What can hang from each mark:
veloko: fipel gogo ralop
ralop: veloko
gogo: masogi veloko
molen: gogo
fipel: momele
zita: gofal
gofal: molen
masogi: gogo molen

(in the rows, 128 means zero)
Known rows, with every way that one mark hangs from another:
gofal(molen(gogo(masogi veloko(fipel)))): [161 139  74 151 107 133 125 118  55 159 117 140 115 146  85 108  98 145
 155 124 117 163  89 156 146 141 139 110 125 113 111 197 146 116 129 126
 103 131 173 150 167 142  52 141 148 139 167  72 150  98 156  98 156 105
 137 123  89 152 116 112 124 192 110 109 148 153 103  88 131 125 138 144
 122  92 113 187 155 180 125 133  93 111]
masogi(molen(gogo(veloko))): [154 146 121 141 110 129 117  95  50 141 133 141 110 112 198 132 141 111
 174 110 150 152  98 137 162 141 133 103 158 152 113 170 121 129 163 130
 131 121 135 114 114 158  79 122 166 109 189  97 132 121 121  84 154  77
 146 158 109 162 154 105 129 146 102 109 145 126 129  99 149 133 165 155
 119  76 118 198 132 121 169 155  69  91]
veloko(fipel gogo ralop): [ 86 172 127 152 128 153  79  69  78 140 144 163  77 157 165 100  84 147
 145 114 157 158  42 136 162 120 152 115 132 134 142 169  97 164 106 123
 128 117 118 167 137 120  73 128 174 101 156  84 175  59 103  84 173  77
 109 133 134  77  92 110  92 128  80  99 188 182 104 113 109 133  91 112
  96 134 149 142 170 143 147 191 157  95]
gogo(masogi): [128 179  96 116  75 105 144  91  52 149 140 150 153 151 141 142  91 130
 156  86 123 163  87 119 138  82 137 110 154 112  85 176  89 122 145 104
 134 100 156 160 119 142  76 104 146 153 180  98 164  98 116  85 161 112
 122 145 114 148 149  99 111 161 118 112 139 149 101 113 121 135 156 133
 111 104 127 182 146 138 137 151 135  95]
ralop(veloko(fipel gogo)): [107 171 102 165 143 143  65  85  78 109 132 183  91 109 157 107  93 110
 140 103 139 137  72 130 127 108 150 119 149 107 108 168  69 154 106 114
 113 110 130 166 166 100  57 110 153 108 145  88 171  39 109  55 170  97
 109 132 138 116 122 127  98 153  56 114 157 162 102 130  98 135 116 128
 125 106 152 145 169 143 117 161 125  93]
gofal(molen(gogo(masogi veloko(ralop)))): [138 141  90 120  93 115 143 130  32 196 125 151 119 168 130  97 132 179
 175 122 140 182  83 154 171 141 153  90 128 127 125 166 120 113 137 139
 112 155 170 122 155 157  64 137 155 127 157  85 189 113 144  93 184 103
 154 120  82 132 133  89 118 161 133 128 156 155  88  81 117 128 130 163
 118 104  89 189 130 167 142 143 131 122]
fipel(momele): [149 148 103  99 110 127  90 115  81 149 127 149 139 112 172 155 131 126
 128  81 133 168  91 162 144  93 129 120 136  97  89 184  80 125 150  90
 130 114 136 146 116 182  81  92 145 122 163 111 183  74 130 101 140  80
 127 153 145 128 149 107 111 144  84 106 143 120 127 127 131 146 174 146
 113 127 116 151 133 128 156 176 143 111]
zita(gofal(molen(gogo(veloko(fipel))))): [157 133  92 185 122 150 116  89  60 141 111 140  88 140 125 101 110 107
 144 145 141 130  73 173 156 123 138 108 139 113  91 176  93 137 128 136
 110 105 186 151 149 161  63 144 148 124 164  73 178 109 155  84 179  94
 158 123 122 125 115 133 108 174  83 110 140 144 116  89 143 142 128 153
 130 114 127 161 143 167 137 152 114 136]
veloko(fipel ralop): [ 82 178 115 158 113 150  80 100  71 155 131 153  87 158 158 131 104 141
 146 120 164 165  48 139 150 117 167 101 155 136 143 174  79 131 122 107
 133 103 120 174 107 132  75 110 157 121 180  93 167  80  82  84 163  81
 122 177 134 105  94 113 108 133  76 108 163 160 129 118 123 134  85 115
  96 138 136 150 165 148 145 200 153 104]
zita(gofal): [122 175 102 131  97 129 121  79  61 137 137 146 128 132 169 125 112  91
 139 116 147 135  82 137 154  70 135 108 175 106  75 160  38 163 147 110
 137  59 167 165  89 161  70 111 135 126 175  96 182  98 110  77 173 112
 140 143 152 116 145 118  92 143  92 108 139 131 107 121 126 150 154 143
 127 129 131 152 151 129 157 179 140 113]
molen(gogo(masogi veloko(fipel))): [144 139 101 161 133 138 122 110  52 152 142 129 129 146 117 121  95 141
 157 128 116 164  80 141 131 123 129  87 137 104 119 195 148 109 139 109
 123 110 151 158 127 131  54 132 144 114 170  77 146  96 123 101 155 108
 135 136  97 151 125 104 129 187 101  99 154 153 108 108 130 114 134 131
 118  72 135 200 168 158 141 145  81  87]
molen(gogo): [121 171  92 125  97 113 107  86  53 169 135 151 107 112 197 137 115 117
 162  92 124 146  67 135 141 119 151 108 140 127  92 199 102 123 155 111
 132 133 130 185 115 146  77 115 153 110 149 102 153 102 103  96 176  83
 150 147 108 135 152  94 127 157 104  93 143 134 128  97 116 126 151 158
 111 114 117 173 119 154 179 154 134  85]
gofal(molen(gogo(masogi))): [148 173  53 116  77 103 126 107  41 178 131 156 117 159 141 130 116 140
 168  88 123 157  88 154 142 117 148 111 127 122  81 185 114 120 147 126
 132 153 168 163 167 167  61 116 152 138 154  83 157 104 152  94 175 102
 141 107  83 147 152  82 118 174 135 108 140 156 108  84 111 125 155 150
 117 120  99 177 114 168 137 116 137 122]
zita(gofal(molen(gogo(masogi veloko)))): [176 139  84 140  91 122 149 114  50 162 132 133 131 154 119 104 137 117
 145 124 128 143  93 150 157 118 134  94 148 102  79 163  82 126 141 134
 125 108 205 128 146 177  72 149 139 140 168  75 180 115 165  80 169 115
 168  89  98 134 161  92  89 168 133 127 132 152  82  81 141 138 173 163
 137  92 103 176 131 159 140 127 114 122]
ralop(veloko(fipel(momele) gogo(masogi))): [155 147  96 141 167 143  67 119  93 113 134 171 111 115 112 128 113 146
 130 111 132 179  95 146 129 114 118 108 121  83 105 170  86 153 120 108
 142 118 135 131 176 130  56 109 150 129 143  92 174  41 130  69 150 109
  98 127 135 109 122 107  79 146  78 119 161 153  69 135  97 138 144 116
 117  92 135 137 170 178  77 146  97  86]
gogo(masogi veloko(fipel ralop)): [112 139 120 160 126 147 115 131  65 152 121 145 124 190  96 103  98 170
 147 137 154 194  78 141 145 118 139  72 169 116 150 173 122 135 110 113
 121  89 143 127 123 128  77 120 162 132 191  81 165  95  90  96 152 107
 125 156 104 129 100 111 115 152 101 125 155 175  97 118 138 123 110 122
 100  86 128 183 184 157 121 181 122  89]
gofal(molen(gogo(veloko))): [150 148  76 127  96 120 132 114  42 179 126 148 120 115 161 109 128 124
 160 108 127 146  93 166 161 132 146 122 126 124  90 190 114 101 145 139
 104 142 156 139 148 165  65 128 153 115 154  91 178 111 151  95 167  91
 150 122  96 149 148 112 132 158 107 107 128 135 124  91 139 139 164 180
 138 110 105 184 124 147 171 133 131 144]
masogi(gogo(veloko) molen): [183 152 132 119 146 147 117  93  48 135 139 112 160 114 168 139 133 128
 188 113 148 157 115 150 181 126 138 137 164 157 112 159  88 157 176 108
 136  76 157  96 101 147  89 103 151 114 183 104 127  86 123  76 161 103
 143 130 128 159 127 119 125 142  92 125 112 122 132  99 172 137 158 130
 119  97 134 209 156 100 174 166  66 100]

Rows:
[153 136 153 161 160 180  86 107  61 131 133 116 126 145 161 116 134 168
 177 144 180 185  88 134 195 148 140 114 161 161 148 146 105 163 152 110
 131  95 133 104 112 141  93 120 172 115 195  88 126  83  93  89 168  87
 140 150 132 133  89 121 127 138  67 123 147 133 134  99 159 141 111  99
 103  96 134 194 184 123 155 189  82 101]	masogi(gogo(veloko(fipel ralop)) molen)
[123 170  93 164 141 128  90  96  69 111 138 168 108 134 114 124  90 138
 150 108 126 148  77 115 122 109 147 106 135 100 109 163  79 163 109 113
 124 108 144 159 168  96  57 116 160 124 152  76 176  35 122  59 165 128
 111 117 114 122 126 114  80 160  78 109 154 172  69 117  89 121 127 119
 116  94 144 158 176 162  89 147 115  74]	ralop(veloko(fipel gogo(masogi)))
[149 147 160 129 131 147 112 114  42 146 135 105 141 137 192 107 147 159
 191 127 169 178 104 139 204 134 144 120 162 153 133 137  80 166 166 116
 126  94 135  87 113 146 101 106 167 127 195  92 137  95  93  85 174  89
 138 145 127 132 111 114 120 127  94 136 133 140 116  99 156 139 132 121
 102 108 134 201 174 113 170 183  88  93]	masogi(gogo(veloko(ralop)) molen)
[161 125 140 146 179 175  73 152  75 158 146 126 136 127 140 121 141 190
 146 140 145 208  82 185 184 127 123 117 121 109 137 169 102 144 150  92
 123  98 136  96 122 167  81 100 138 106 148 105 191  64 104 111 155  81
 138 146 142 102  93 117 122 145  56 116 154 132 125 125 154 141 117 125
 113 110 130 168 179 137 143 191 108 112]	masogi(gogo(veloko(fipel(momele) ralop)))
[139 156  78 137  69 116 123  74  46 157 128 143  91 130 171 116 134  97
 143 112 147 125  77 155 162 102 148 114 143 121  66 166  66 144 154 133
 128 119 181 159 145 178  51 132 142 127 150  82 189 114 146  84 189  94
 160 113 121 114 148 106  97 149 111 109 144 137 112  95 122 152 154 170
 135 133 103 145 113 153 158 151 153 133]	zita(gofal(molen(gogo)))
[146 122 130 145 156 153 104 154  85 161 132 143 132 157  97 124 119 185
 131 148 139 207  80 160 160 116 116  73 137  98 148 167 119 126 129 101
 133 113 147 114 118 160  77 115 156 125 171  97 180  87  99 113 138  92
 119 158 123 121 109 108 113 152  82 123 156 151  91 131 147 130 131 127
 106  77 112 162 180 166 107 178 104  88]	gogo(masogi veloko(fipel(momele) ralop))
[146 173 124 116  99 116 121  56  68 118 132 149 130 159 164 144 104 135
 158  69 156 154  87  94 147 115 122 109 139 135  97 156  97 164 147 140
 152 108 153 138 144 145  91 119 163 133 183  84 122  76 131  69 145  99
 101 123 119 136 142  90  89 141 122 111 147 156  86 105 119 127 149 126
  98  96 121 177 142 116 131 144  91  70]	veloko(gogo(masogi(molen)))
[122 158 141 161 126 152  89  74  88 112 135 146  88 193 152 137 108 174
 159 121 177 186  62  94 165 136 143 106 150 144 149 141 102 177 123 149
 146 116 135 138 151 116  92 135 182 129 193  60 126  71 104  74 145  79
  89 130 131  97 102 103  91 131  87 118 183 166  85 100 103 127 101  95
  72  97 130 163 196 141 119 175  92  75]	veloko(fipel gogo(masogi(molen)) ralop)
[146 169 100 127 131 120  97  90  66  99 135 172 120 114 159 134 123 124
 170  96 147 147 110  99 145 120 127 108 168 126 105 133  72 163 133 143
 145 126 148 128 173 114  70 115 172 133 182  95 148  66 128  46 155 115
  95 120 114 136 155  92  62 131  98 133 147 154  70 110 100 125 170 129
 112  81 120 176 160 129 107 134  80  78]	ralop(veloko(gogo(masogi(molen))))
[144 137  90 162 153 144  49 135  90 130 129 169 103  88 136 152 120 116
 126 119 128 162  99 162 135 109 125 109 152 103 105 185  57 139 128  87
 134 122 127 146 134 129  61  89 135 113 160 109 185  64  99  81 145 100
 110 168 156 131 123 137  94 153  49 106 140 123 107 145 111 156 154 136
 119 117 113 140 164 154  96 171 112 116]	ralop(veloko(fipel(momele)))
[127 142 104 166 122 142 104 101  56 159 127 138 102 121 144 128 106 121
 148 126 133 150  67 155 142 129 140 105 136 116 112 203 139 117 131 109
 107 111 128 156 128 127  67 127 144 105 165  93 156  90 121 103 157  84
 151 141 117 150 117 121 143 179  84  85 157 136 126  96 138 123 132 140
 121  94 134 172 154 151 154 165 104  95]	molen(gogo(veloko(fipel)))
[114 147 138 143 150 162  57  97  91 135 136 164  78 149 178 127 119 171
 133 115 163 190  49 152 158 118 131 121 102 107 132 175  92 151 117 117
 136 135 118 147 150 153  83 117 158 109 134  89 185  48 107  98 159  64
 107 151 154  76  94 103  98 124  65  95 186 148 106 130 119 141 117 117
  92 122 137 139 173 151 135 197 127  95]	veloko(fipel(momele) gogo ralop)
[105 134 121 169 132 155  83 117  46 175 132 136  82 134 164  98 115 144
 162 152 160 167  58 153 153 141 149  87 139 134 145 193 134 118 121 115
 118 125 128 159 116 131  75 132 168 105 165  90 177  83  98  94 178  84
 142 157 117 111 100 114 132 160  76 104 177 145 122 100 126 121 108 132
 110 101 133 175 167 167 167 186 119 100]	molen(gogo(veloko(fipel ralop)))
[157 133 125 177 144 154  94  90  71 127 122 134  94 129 175 138 124 109
 157 135 161 152  78 138 144 159 131  98 154 144 125 176 134 141 156 130
 133 116 129 155 119 142  71 113 171 110 190  89 123 106 118  90 144  70
 130 164 131 165 116 132 134 166  80  89 152 132 142  94 157 139 137 129
 117  78 128 191 159 138 148 155  58  88]	masogi(molen(gogo(veloko(fipel))))
[152 145  88 121 113 108 124 110  43 165 147 133 145 132 141 122 114 148
 165 106 112 165  89 136 144 112 129  90 136 103 105 189 135 110 150 118
 123 107 161 126 128 141  63 126 135 119 163 104 159 106 128  93 156 108
 154 119  94 168 151  87 131 171 128 109 141 141  84 112 118 115 168 154
 126  66 117 205 143 158 154 135  97  86]	molen(gogo(masogi veloko))
[109 144 125 162 141 156  96 110  65 156 129 149 102 151 142 110 105 140
 137 138 158 174  67 151 160 126 144  85 159 129 142 174  99 127 110 110
 103  98 126 138 109 123  80 124 156 114 185  86 179  83  89  87 165  83
 135 171 132 124 104 134 123 153  80 106 160 158 125 116 141 136 103 125
 110 100 135 167 182 137 151 191 139 104]	gogo(veloko(fipel ralop))
[160 143 116 120 112 125 142  96  59 125 126 129 163 145 135 142 113 132
 171  96 136 167 118 111 149 121 125 103 176 136 123 162 112 133 150 122
 130  95 159 113 119 152  82 107 161 142 209  96 125 119 123  88 137 109
 111 152 115 177 147 106 108 147 112 131 119 137  96 107 148 129 168 138
 114  66 117 209 157 117 127 146  73  87]	gogo(masogi(molen) veloko)
[169 143 125 150 130 149 125 105  78 108 120 138 142 159 108 157 105 130
 165 128 152 178 100 117 141 127 127  95 170 139 126 157 122 144 141 119
 137  93 159 124 122 129  86 105 167 136 215  71 115  97 117  80 121  99
 104 152 115 185 118 115 121 173 102 119 142 151 106 105 152 122 138 112
 102  69 121 203 191 132 118 159  61  79]	gogo(masogi(molen) veloko(fipel))
[173 153 131 136 163 142  85  81 108 103 123 141 108 164 143 166 108 152
 146 101 156 187  97 127 150 122 109 123 124 115 115 165 116 168 140 130
 159 117 144 130 157 158  94 107 161 129 172  82 126  61 142  85 119  72
  82 124 153 122 108 100  86 140  83 103 163 140 102 111 128 133 147  95
  97  90 125 165 172 136  97 155  69  74]	veloko(fipel(momele) gogo(masogi(molen)))
[136 142 142 154 143 155 113 109  66 124 120 134 128 172 119 128 110 160
 163 143 178 176  89 114 159 147 134  83 178 153 164 150 116 144 126 124
 131 112 152 122 116 125  89 122 186 130 216  71 134 107  90  84 140  92
  97 166 122 150 106 119 106 153  92 130 148 154  92 108 151 135 111 107
  92  81 112 185 186 136 121 174  82  90]	gogo(masogi(molen) veloko(fipel ralop))
[138 155 112 161 148 136  69  81  82  85 128 167  99 137 132 135 109 133
 165 112 152 154 105 101 132 132 135 110 159 124 122 139  82 174 131 134
 140 117 149 135 165  98  82 120 175 129 187  79 130  56 123  60 150 115
  86 132 120 143 113 110  76 141  78 121 157 160  81 109  98 130 134 103
 105  78 135 169 181 141  85 146  71  78]	ralop(veloko(fipel gogo(masogi(molen))))
[125 142 139 148 143 171  90 124  45 155 155 124 123 136 139 102 121 171
 168 141 146 183  70 164 180 118 156 120 134 128 148 175 107 158 140  95
 107  92 142 129 115 133  80 124 152 115 167  86 170  67  94  99 185 105
 147 137 130 119  90 122 126 142  61 119 149 151 123 118 148 120  92 117
 115 110 131 182 186 130 161 194 118 104]	masogi(gogo(veloko(fipel ralop)))
[152 153  71 129  73 108 134  92  55 157 114 141 113 158 136 126 130 129
 159 118 127 146  96 150 160  97 141 100 148 111  65 164  76 150 160 138
 132 128 199 159 151 181  65 141 144 145 170  72 171 119 152  77 187 116
 154  99 109 120 161  87  83 166 128 116 137 155  91  88 120 144 151 155
 119 114 104 164 118 178 132 140 141 127]	zita(gofal(molen(gogo(masogi))))
